Each row was made from one small tree. The marks that hang from a mark follow it in brackets, in the order of their numbers. Every link used is in the known rows. Write each row's tree.
Known rows:
k_96{k_789 k_831{k_412}}: [ -6  -1  11  26  21   1 -12 -24 -31   8  14 -10 -28  -2  -4   4   1  -5
  26 -11  16 -15  -3  -2 -14  19  -8  18   4 -23 -12 -21 -25 -29  15   4
   5   6  -9 -13  16 -25  12   5 -18  -4  -9  -5   6 -10  -4]
k_96{k_616 k_789 k_831{k_412{k_765}}}: [ -3   2  12  29  13   2  15 -20 -24  -1  -4  -8 -33  11   2  16  23 -13
  15 -17  -1  -5   3   6 -26  31  -2  27 -12 -18  -5 -21 -29 -13   7  12
  27  -5  -9 -15  28 -17  17  -1  -6  -2  -9  -6   2 -23   7]
k_412{k_765 k_831}: [-15  37   6  -3   0  -8  -5  -6 -17  10  -5 -22 -20   8  13 -21  19   6
  -8 -35  17 -28   4  42 -11  -7  -3   9   1 -18   4 -20 -25  -4   7   0
  20  -1  11  -4  23  -5  -2  -4  -1  21 -25 -25  -3  -5  -9]
k_122{k_59}: [ -2  21   4   8   4   1 -17  -6 -29   8   0 -17 -12   9   1 -22  10   6
   6 -10  14 -28  -5  18   7  21 -21   8  -5  -9  -7 -23 -15 -31  23 -22
  -1  17   2  -4   8 -15   6  -3  -7  13  -5  -3  12   1 -19]
k_765{k_412{k_831{k_96{k_789}}}}: [ 23   9   5  18   0  17 -27  -7 -20   7   6 -15 -24  -2   0 -31  -9  -1
  26 -33  37 -30   3  11 -30  11 -21  -8   1  -5  14 -17 -15 -18  11  -8
   8  18  -4   5  22  -9  16  -4 -20  -6 -31 -26  -7   0 -18]
k_59{k_616{k_96{k_122}}}: [ 11   8   1   3  21   5 -25 -22 -13  -7   1  12 -30  -4  10 -13  -1  -9
  24   0  24 -17 -11  25  -1 -12   9  -6 -20 -17 -14  -8   9 -14  38  -2
   9   2   5  -9  -4 -16  11   0 -24   0 -18  -4   0  13 -16]
k_59{k_122{k_710} k_616{k_96 k_514}}: [ -3  57   1 -25   7 -11   0 -12  -9  11  17  11 -30 -11   6 -33  16   3
  29  10  23   2 -10  38 -13 -44 -12 -27 -15 -37 -31   5   7 -25  30  -4
   4 -16 -11 -18   2 -13  16  14 -19  -3  -7  -1  -5  16 -15]
k_122{k_59 k_96}: [ 11  10   0   2  12  14 -20 -10 -24   8   4 -12  -2   9  -3 -25  11   9
  14  -3  18 -28  -6  11   6  18 -33   4  -5  -5 -12 -20 -12 -26  30 -26
  11  28   4   5   3 -15  -5  -6 -12  10 -13   0   9  10 -23]
k_616{k_514{k_831}}: [-11  34  -4 -13  -1 -13 -22  -7 -11  11   6 -24 -20 -12   9 -15  -4  -1
   3 -16  33 -22 -14  33   2 -27 -20   4 -13 -23  -5 -28 -16 -22  23 -17
  -8   8   3 -17  18 -15  13  -3 -10   5 -16   4  -2  -2 -13]
k_616{k_96{k_122{k_710}} k_514}: [  9  49  -7 -22  10   5  -7 -10  -8   4  16  12 -35 -12  14 -34  12   5
  15  13  12  -9 -17  29 -17 -19 -19  -4 -17 -15 -33 -22  -2 -18  36   1
  -3   2 -12 -18   5 -23  -3 -15 -15  16 -22  -5  -8  10 -45]
k_412{k_765 k_831{k_96}}: [  6  20  -1  -3   7  -2  -7 -10 -10   4  -9   0 -20   2  18 -28  17   9
   0 -43  23 -40   2  33 -16  -4 -13   3  -3 -19   9 -17 -31  -1   8 -10
  28  16   7   0  18  -9  -5   0  -3  15 -27 -32 -16  -6 -11]
k_964{k_96{k_122 k_831{k_412}}}: [ -6  -2  15   9  27 -15 -13 -19 -15   6   7   1 -26  -1  -3   7  15 -11
  13  -8  14 -22  -2   7  -2  -7  22  18  -4 -16 -21 -26   9 -21  33  21
   6  16  -7 -15   5 -28   3 -10 -16  11 -11  -3   9 -13 -19]
k_765{k_412{k_831{k_96}}}: [ 17  13   3   6   1   8 -35  -2 -12   7   7 -11 -27   0   4 -44  -2  -2
   8 -37  38 -41  -2  21 -22  -8 -12 -16   0  -9  19 -13 -16 -10  15 -12
  12  29   0   6   8  -7   5  -8 -14  -3 -33 -23 -11   0 -17]
k_514{k_616 k_831{k_412}}: [-13  30   9   6  10 -21 -25 -19 -26  10   1 -15 -24   3  -7  10 -12   0
  14 -12  19 -20   0  17   5 -21   6   3  -4 -35 -10 -20  -9 -27  38   5
 -11  27  -1 -12   5 -19  13  19 -11   5 -16  -2   2  -9  11]
k_831{k_96{k_122}}: [ 19   0   1  12  24   8 -30 -24  -6  -3  -3  12 -31  -2  13 -26   3  -6
  15 -19  19 -37  -4  17 -11  10  -9  12  -7 -10  -2 -26  -3 -21  29 -17
  10  17  -2  -3   4 -28   6  -5 -16   9 -22  -2  -9  10 -22]
k_59{k_122 k_616{k_514{k_831}}}: [ -7  39  -2 -15   1 -22 -16 -14   2  16  -1 -15 -19  -8   3 -11  -2  -6
  22 -14  37  -6  -3  36   4 -44   2  -7 -18 -41 -11  -6   9 -24  26  -8
  -2  -4   1 -15  16 -12  33  13 -15  -9  -2  14   2   3  13]
k_514{k_616}: [-17  30  15  11  11  -7 -25 -19 -33   4   2 -17 -27   8  -4 -16  -8  -9
  13  -8  14 -21  -6  27   4  -4  -7  -4   4 -21  -3 -18  -3 -27  33 -12
  -4   5   0 -17   5 -15  17   8 -12   9 -24   0   1   8   2]
k_765{k_412}: [ -8  25  13  21   3   7 -38  -3 -32   4  15 -27 -32   7  -7 -29   4 -11
   1 -23  24 -28  -7  30  -4 -12  -7 -11   6  -1  16 -19  -7 -26  19 -18
   0   6   2  -1  12  -8  20  -4 -15   6 -17   2  -2   8 -17]
k_59{k_616}: [-10  16   9  12  14  -6 -24 -19 -26   1   5 -16 -25   6   3 -12  -1 -11
  15  -9  19 -22 -10  35  -2  -6   1  -8  -3 -24   4 -10  -3 -26  25 -12
   4 -11  11  -9   0 -11  21  10 -17   0 -15  -1   1   9  -4]
k_964{k_96{k_122{k_59}}}: [  4  17   7   2   8  -9 -14  -6 -21   4  -6  -9  -8   9   1  -7  18   1
  12   0   9 -25  -3  20   9  15   1  17  -8   0 -16 -33  18 -32  36  -2
  -4  13   2  -7   5 -18   6 -16 -11  25  -4  -7  18  -3 -35]
k_789{k_96{k_831{k_412}}}: [-12  -5   4  17  23   0 -18 -16 -33  10   3  -5 -35  -5  -2   3  12 -12
  27 -16  21 -22  -7  10  -3   2  -4   5   2 -21   3 -10 -22 -26  10 -12
   9  20  -5   2   9 -26  10  -4 -18  -4 -11  -2   2 -20   1]
k_96{k_616}: [ -3   6  21   9   4   0 -21 -13 -22  -3   4 -18 -29  11   9 -11  14 -17
  -1  -3  10 -23  -7  30  -9  16  -1   9  -8 -16   7 -23  -5 -28  22  -5
   9  -5   1 -18  10 -13  17  -4  -4   0 -20   4   4   1 -11]
k_412{k_765 k_831{k_96{k_964}}}: [  8  11   2  -7   4   1 -14  -9 -11  19 -12   1  -9   3  26 -28  17   7
   2 -41   7 -31  14  34 -23  10 -11   2  10 -10  16 -12 -37   1  15  -9
  30  21   2   4  17  -4 -13   6   3   4 -30 -32  -3  -3 -13]
k_964{k_96{k_122}}: [ -9  16  17   5  15  -9 -25 -14 -21   2   3 -12 -19   3   3  -4  14 -10
   7  -7  16 -25  -2  31   4  -6  11  15  -1  -8  -5 -33  21 -31  32   3
   0  -6   5 -16  10 -21  13 -11 -14  23 -15   0   7   4 -31]
k_831{k_96{k_616 k_789} k_412{k_765}}: [ 13  -3   4  22  18   1   6 -25 -24 -11  -8  11 -30  11   9  12  27  -4
  23 -19  -1 -16  -1  12 -24  35  -9  15  -9 -19   1 -21 -32 -19  17 -12
  27   7  -6 -11  29 -20  19  15  -7  -5 -12 -15 -15 -13  -9]
k_59{k_616{k_96{k_964}}}: [  2   1  10  -7  13   3 -36 -14 -29   9   7   3 -13  -3  15 -16  -2  -6
  23  -3  11 -13  -3  33  -1  -1   0 -20   3 -17   4   3 -13 -16  37 -17
   7  -1   0  -9  -5  -5   3  20 -16 -18 -19  -7   8  15 -14]
k_122{k_59 k_96{k_616} k_710}: [ 25  26  11  -5   2  19   1  -6 -18   9   6  -8 -14  18   0 -22  25   6
  11  14  -2 -14  -2  12 -23  33 -34  11 -21  -6 -19 -16  -2 -31  29   2
  15  17  -3  -1  -2 -13  -4 -13  -1  15 -13   0  13   0 -22]
k_616{k_96 k_514{k_831{k_412}}}: [  1  24 -12 -23   7 -15 -20  -9 -12   6  14   4 -20 -18   9  -5   1  11
  12  -1  35 -18 -21  21   9 -39  -8  -9 -16 -37 -22 -21 -28 -14  35 -13
  -6  25  -8 -22  14 -19   0  10 -17  -6 -18  -7 -11  -4 -23]
k_831{k_96{k_616}}: [ 16  -9  13   9  13   3 -21 -18 -13  -9   1   4 -30   5  14 -18  13 -13
   8 -12  15 -34 -10  22 -20  18 -14   5 -11 -17  10 -19 -14 -25  21 -16
  19  11  -2 -14   6 -19  15   1  -7  -8 -25   0  -9   0 -10]
k_59{k_122{k_710} k_616{k_96{k_831}}}: [  0  32  20  -3  15   0  -5 -16 -10  14  17   9 -34  -8   0 -28  18  -2
  25  -5  29  -5   1  18 -30 -31  -2 -14 -19 -34 -24  10  12 -21  18  22
  15  -2 -10 -11 -14 -14  13   6 -21   0  -5   5   9   2  12]
k_616{k_96{k_831 k_964}}: [  2 -14  18  -5  13  10 -32 -10 -23  16  16   4 -16 -10  16 -27   3  -6
   8 -13  17 -19  -1  15 -13   2 -12  -3   4 -11   1  -8 -26 -11  24  -1
  12  14 -12  -9   0 -10  -8  -1 -14  -9 -24  -3  12   3  -8]
k_122{k_96{k_831{k_412}}}: [  2  -7   4   7  30   9 -17 -23 -17  11  18  -1 -24   0  -6 -13   6  -2
  18  -8  24 -24  -6   0  -7  -2 -12   3  -2 -24 -16 -15 -22 -19  29  -1
  21  29  -6  -1   3 -23  -7   0 -17  -4 -17   5  -1  -1  -7]
k_96{k_616{k_514} k_964}: [  0   6   5 -16   1  -5 -19  -9 -15  12   3 -12 -15   4  23 -20   6 -19
   7   8  -6 -10  -5  33  -5  20 -14   0   2 -13   6 -20 -20 -20  31 -18
   5  -9 -13 -22  20  -9   9   1   2 -19 -24   4   5   5 -23]
k_964{k_96{k_789 k_831{k_412}}}: [-14  -2  24  20  18 -10  -8 -19 -40   5  15 -15 -20  -3  -8  17  10  -6
  26  -8  18 -14  -2   5  -6   9   3  13   3 -22 -16 -26  -6 -35  22  15
   3   1  -5 -20  16 -21  13   4 -18   3  -7  -6  12 -17 -16]
k_412{k_765 k_831{k_96{k_616{k_514}}}}: [ 14  19 -12 -18   0  -8  11  -9   6  -1 -13   6 -24   4  25 -26  17  -4
   1 -22  15 -23 -11  34 -23   1 -19  -2 -21 -24   3 -17 -33   9  12  -8
  34   7  -4 -18  27  -8   0 -12   3   0 -34 -28 -23 -11 -17]
k_831{k_412{k_765}}: [-22  30   1  12  16 -14  -4 -15 -32   2   2  -8 -29  10   3   0  27   4
  -2 -23   0 -21  -2  31   4  -6   3   8   6 -20  -3 -21 -30 -19  19 -15
  12   5   4  -7  21 -18   4  15  -5  16  -9 -12  -9  -4 -14]

Write each row's tree:
[ 14  13   3  17  16  -8 -21 -28 -27   3  -1   2 -23  -3  -4  15 -20   2
  41 -21  24 -21  -1  -1  -9   6 -16   7  -8 -32 -10 -21 -15 -28  34  -1
  -8  32  -5 -10  15 -26  21  28 -19  -5 -16  -9  -5 -11  10]
k_514{k_616 k_831{k_96{k_789} k_412}}
[ 28 -18  14 -12   0   4 -24 -13  -6  12  -6   5 -10   6  28 -27   8 -10
  12 -15   7 -29   9  25 -30  32  -4   1  -1 -17  18 -11 -22 -10  24  -1
  21  22  -9  -7   7  -5  -3   1   3 -17 -38 -20   2  -2 -14]
k_412{k_831{k_96{k_616 k_964}}}
[ -6   2  18  10  18  -6 -19 -13 -14   7   4 -10 -23  -3   1  -7  10 -15
   7 -15  22 -23  -3  17  -9  -3   8  21  -8  -9 -10 -29  17 -22  26  19
   8   4   1 -17   5 -21   9 -23 -16  19 -13   4  11  -6 -16]
k_964{k_96{k_122 k_831}}
[-19  15   6  16  21  -9   1 -16 -24   8   3  -7 -34   6   0  -3  23   1
  -1 -28   6 -19  -4  19 -11  -5   0  12  -3 -21  -6 -17 -34  -9  13   3
  23  12  -2  -5  14 -18   1   2  -8  11 -11  -9  -4 -14   2]
k_96{k_831{k_412{k_765}}}
[ 17  16 -24  -8   9  -3 -10 -11  -4  19 -13   5  -8   6  15 -23  -7  -5
  34   7 -12   1  -1  21   7  23 -13  -2 -10  -4 -17  -8  -6 -14  45 -21
  -1   7  -4  -2   8 -11   6  -3  -9  -9  -7  -8  14  10 -28]
k_96{k_122{k_59{k_616{k_514}}} k_964}
[-17   7   6  11  18  -8  -7 -14 -26  22   2  -3 -22   7   8  -4  22  -2
   3 -28  -8 -12  12  17 -13   8   3  13  13 -12   1 -10 -42  -8  17   3
  19  12  -7  -2  14 -13  -8  10  -1   0 -11 -10   7 -12  -2]
k_96{k_831{k_412{k_765}} k_964}
[ 23  39   1  -6   6  14  -8  -7 -17   7   5  12 -21   1   7 -30  18  16
  16   7   6 -15  -3  13 -16  14 -20  11 -18  -4 -32 -21   2 -23  33   4
  -1  21  -8  -5  -7 -20  -9 -17 -12  30  -8 -14  13   3 -35]
k_616{k_96{k_122{k_59 k_710}}}
[ 12 -11   9   6   8  15 -30 -13 -17  13 -17  -3 -26   7  18   2  17 -33
  24   0  -9 -12  14  26 -13  37   5  18   1   3  23 -13   3 -29  23 -13
   9   5  -5   0  16 -17  17 -14  -5 -12 -21   9  17  -6 -16]
k_789{k_96{k_122 k_616 k_964}}
[  3   1  12   7  26   9 -14 -25  -2  15   9  -3 -20   1  -6 -23   5 -13
  29 -12  35 -11   3  10  -9 -16  -5  -6 -11 -31 -14   6  12 -19  25   3
  30  10   0   0  -3 -15  17   4 -23 -13  -9  18   8  11  22]
k_59{k_122{k_96{k_831}} k_616}
[ -5   4  -9 -12  22  -8 -11 -14 -14   4  23  14 -30 -16   7 -19   4   2
  18   1  28 -16 -26   7   0 -24 -13 -13 -12 -33 -32 -14 -36  -5  31  -6
   9  20 -18 -23   9 -21  -8  -1 -19 -11 -20  -8 -12  -5 -22]
k_616{k_96{k_831{k_412}} k_514}
[ -4  15  -6  10  25 -10  -5 -20 -24  -2  -2  13 -28   5   7  -6  26   8
   6 -31   7 -33  -5  25  -6  -4  -7   1   2 -22  -1 -17 -38 -14  20 -23
  21  20   2  -2  17 -21   0  20  -6  10 -13 -19 -22  -5 -15]
k_831{k_96 k_412{k_765}}
[  5  -8  14  20  22  28 -18 -20 -25  10  16 -18 -16  -5  -4 -12  -4  -7
  27 -14  31 -17  -2  -4 -22  17 -34  15  -5 -11 -10 -21 -15 -26  17  -3
  20   9  -3  -3  15 -20   9  -8 -23  -3 -19   9   8   5  -3]
k_122{k_96{k_789 k_831}}
[-18   1  20   9  20 -22 -11 -13 -30   7  17  -8 -21   0  -3   6  17  -4
   8  -9  20 -24  -7  13   1 -13  12   7   5 -22 -12 -22  -7 -28  22  12
   7  10  -4 -18   5 -20   5   1 -13   7  -9  -6   6 -16 -15]
k_964{k_96{k_831{k_412}}}
[  3  -1   8  -6  11 -12   1 -12   1   1   1  -1 -26   0  11  -6  12 -27
   7   6  14  -9 -15  18 -13  -1   3  15 -26 -11 -17 -27  15 -12  28  19
  12  -8 -11 -32  15 -20  15 -34 -10   0 -20   9   4 -14 -23]
k_964{k_96{k_122 k_616{k_514} k_831}}
[  2  20   4 -14  -7  -9 -17  -7  -6   6   0 -22 -24  -3  16  -5   3 -13
  -2  -5  22 -17 -17  31  -7  -7 -13  10 -25 -24  -2 -27 -10 -17  24  -1
   0   1  -1 -25  18 -12  19  -8  -5  -3 -18  10   1 -10 -10]
k_96{k_616{k_514{k_831}}}
[ 17  -2  12   6  12  22 -36 -17 -24  10   5   5 -13  -6  16 -10  -2  -6
  31  -1   5 -11  10  13 -13  24  -9  15   6  -3  -7 -23  -8 -23  36  -7
  -1   1 -11  -9  17 -18   6   3 -19  -7 -21  -5  15  16 -31]
k_616{k_96{k_122 k_789 k_964}}
[ 26 -17  16  -4  -1   1 -36 -14  -9  13  -7  -2 -12   0  24  -7   6 -12
   6 -23  12 -28   8  21 -28  21  -8  13 -10 -13  23 -18 -18 -19  28  -3
  12  24  -3  -7   6 -11  11   8  -1 -16 -23   2   8  -6  -1]
k_514{k_831{k_96{k_616 k_964}}}
[ 21 -12  15  20  12  12 -15 -23 -22  -8   0   0 -26   4  13  -5   6 -13
  27 -10  15 -24  -7  12 -27  41 -22  13 -11 -14   7 -23 -13 -31  18 -14
  15   0  -4 -15  18 -21  27   2 -13  -9 -20  -2  -5  -1 -10]
k_831{k_96{k_616 k_789}}
[ 41  33  -9  -8   3   8  -1  -9   4  15  -8  13 -18   3  14 -40  12  20
  20 -12  10 -30   8   9 -27  25 -24  15 -17  -7 -21 -22  -5 -15  26  15
  10  36  -7   6  -6 -20 -16 -20  -4  26 -19 -31   5  -8 -30]
k_412{k_831{k_96{k_122{k_59 k_710}}}}
[ 10   0  -1  11  19 -10   1 -20 -16 -10  -8  17 -33  13  12   1  33  -2
   3 -19  -2 -25  -7  22 -16  15   0   7 -11 -21   6 -19 -31 -12  20 -11
  29  15  -3  -9  15 -19   8  11   1  -1 -16 -13 -19 -12  -9]
k_831{k_96{k_616} k_412{k_765}}
[ -2   6   3  22  26  16   5 -23 -27   8   7  -6 -21   2  -7   4  16   2
  23 -22  13  -9   3  -2 -18  11 -24  18  -2 -16 -16 -19 -30 -15  16   2
  30  13  -1   2  25 -21   1   3 -16   4 -11  -5  -2  -7  -4]
k_122{k_96{k_789 k_831{k_412{k_765}}}}
[ 14  38   4  -3   6  16  -4  -6 -25  16  13 -11 -11   8  -5 -31  20  18
  14   4   7 -20  -1  13 -12  16 -40   5  -7  -4 -21 -17  -6 -33  29  -9
   6  20   0   7  -3 -17 -11  -7  -7  26  -9  -3  10   7 -29]
k_122{k_59 k_96 k_710}
[ 15   1  -5  -8  10  -5  -9 -15  -6  -6   1   8 -28  -1  18 -23   9 -13
  12  -1  16 -24 -23  25 -12  13 -23  -5 -20 -20   0 -22 -20 -16  26 -24
  14   3 -11 -23  13 -18  15  -3  -6 -15 -25  -3 -19   0 -24]
k_831{k_96{k_616{k_514}}}
[  4  -9  17   0  23   8 -24 -22  -4  29   6  -1  -8   3   1 -25   4 -15
  34 -12  20  -6  18   8 -15  -6  -3  -5   4 -23  -3  13   4 -20  30   0
  27  11  -6   8  -1  -9   8  13 -17 -23 -12  18  19  15  16]
k_59{k_122{k_96{k_831 k_964}} k_616}
[ 14 -16  11  19  15  14 -16 -17 -10   3 -14  -4 -42   1   7  -1  13 -35
  20  -8  14 -16  -2   9 -22  25   1  24 -22  -5   8 -14   7 -18   8   4
  20  10  -6  -4   9 -23  20 -34 -14  -5 -21  12   9 -18   6]
k_789{k_96{k_122 k_616 k_831}}
[  4   0   4  -8  10  14 -16 -11 -21  19  16   0 -13 -20  16 -22  -6  -6
  32  -2  19  -1  -8   9 -18  10 -32  -4   0 -12 -12 -14 -34 -11  25 -10
   6   0 -21 -19  20 -13   1  -2 -19 -24 -21  -2   9   3 -23]
k_616{k_96{k_789 k_831 k_964} k_514}
[ 17   5  13  10   5   5 -35 -22 -27  18  -8  -5  -9  -6   8   1 -26  -5
  39 -25  15 -17  14   9 -21  18 -28   8   4 -14   9 -17 -15 -26  34  -7
  -6  23  -6  -6  12 -16  18  24 -14 -11 -22  -4   9  -1  11]
k_514{k_616 k_831{k_96{k_789 k_964}}}
[  8  10   8  -9 -12   2 -18  -9 -16  17  -2 -22  -8  -5  21   4  -5 -14
  21  -2   6  -2   4  24 -20  26 -20  19 -11 -13   8 -25 -18 -27  25  -2
  -5  -7 -11 -23  31  -9  23   1  -4 -22 -18   8  15  -6 -11]
k_96{k_616{k_514{k_831}} k_789 k_964}
[  0  17  -8  -2  11   2 -11 -18 -27  -2  12   3 -22 -13   9  -9 -13  -5
  44   6  30  -2 -24  28  -2  -9 -22 -22 -15 -27 -18  -7 -15 -18  32 -20
  -1 -17  -3 -22  18 -12  22  10 -28 -17 -17  -7 -10  12 -22]
k_59{k_616{k_96{k_789} k_514}}
[ 14 -12  19  -6   9  18 -31 -16 -18  12   5 -10  -8  13  12 -14  13 -16
  10   3  -2 -19   8  22 -15  28 -11   5   3  -6  11 -14 -10 -24  34 -12
  22   9  -4  -4  10  -8  -1   2  -2 -16 -27   9  10  11 -20]
k_122{k_96{k_616 k_964}}
[ 16   5   6   8   7   8 -20 -18 -18   5   1  -5 -15  -7  12 -20  -4   4
  28 -24  33 -33   3  13 -23  21 -20   6  -1 -19   2 -22 -21 -18  13  -6
  12  13  -1  -5  20 -15   6   2 -13   2 -26 -26  -4  -1 -14]
k_412{k_831{k_96{k_789}}}
[ 13  25  20  -4   8  15 -11 -14 -19   4  15  -9 -26  11   3 -20  25  -7
   6  11   3 -15  -2  24 -31  13 -21   7 -13 -12  -8 -17   2 -33  28   5
  19  -2  -1  -6   0 -16   3  -8  -3  10 -23   6   3   5 -23]
k_122{k_96{k_616} k_710}
[ 36  -8   2  -2  10   7 -16 -20  12  -2 -13  11 -28   6  23 -23   4 -12
  11 -14  19 -36   3  14 -24  27   5  17 -20 -20  -1 -25  -1  -6  26  11
  24  22  -5 -10   6 -19   3 -19  -4  -2 -36 -20  -8  -5 -15]
k_412{k_831{k_96{k_122 k_616}}}
[  1  28 -23 -12  11 -20   0 -13  -7   6  -5  11 -24  -8  14  -1  15  13
   8 -33  19 -24 -13  27  -3 -29 -18   4 -15 -30  -9 -24 -40  -5  23 -20
  11  26   1 -10  26 -20   5  14  -6   6 -13 -14 -25 -14 -12]
k_616{k_514{k_831{k_96 k_412{k_765}}}}
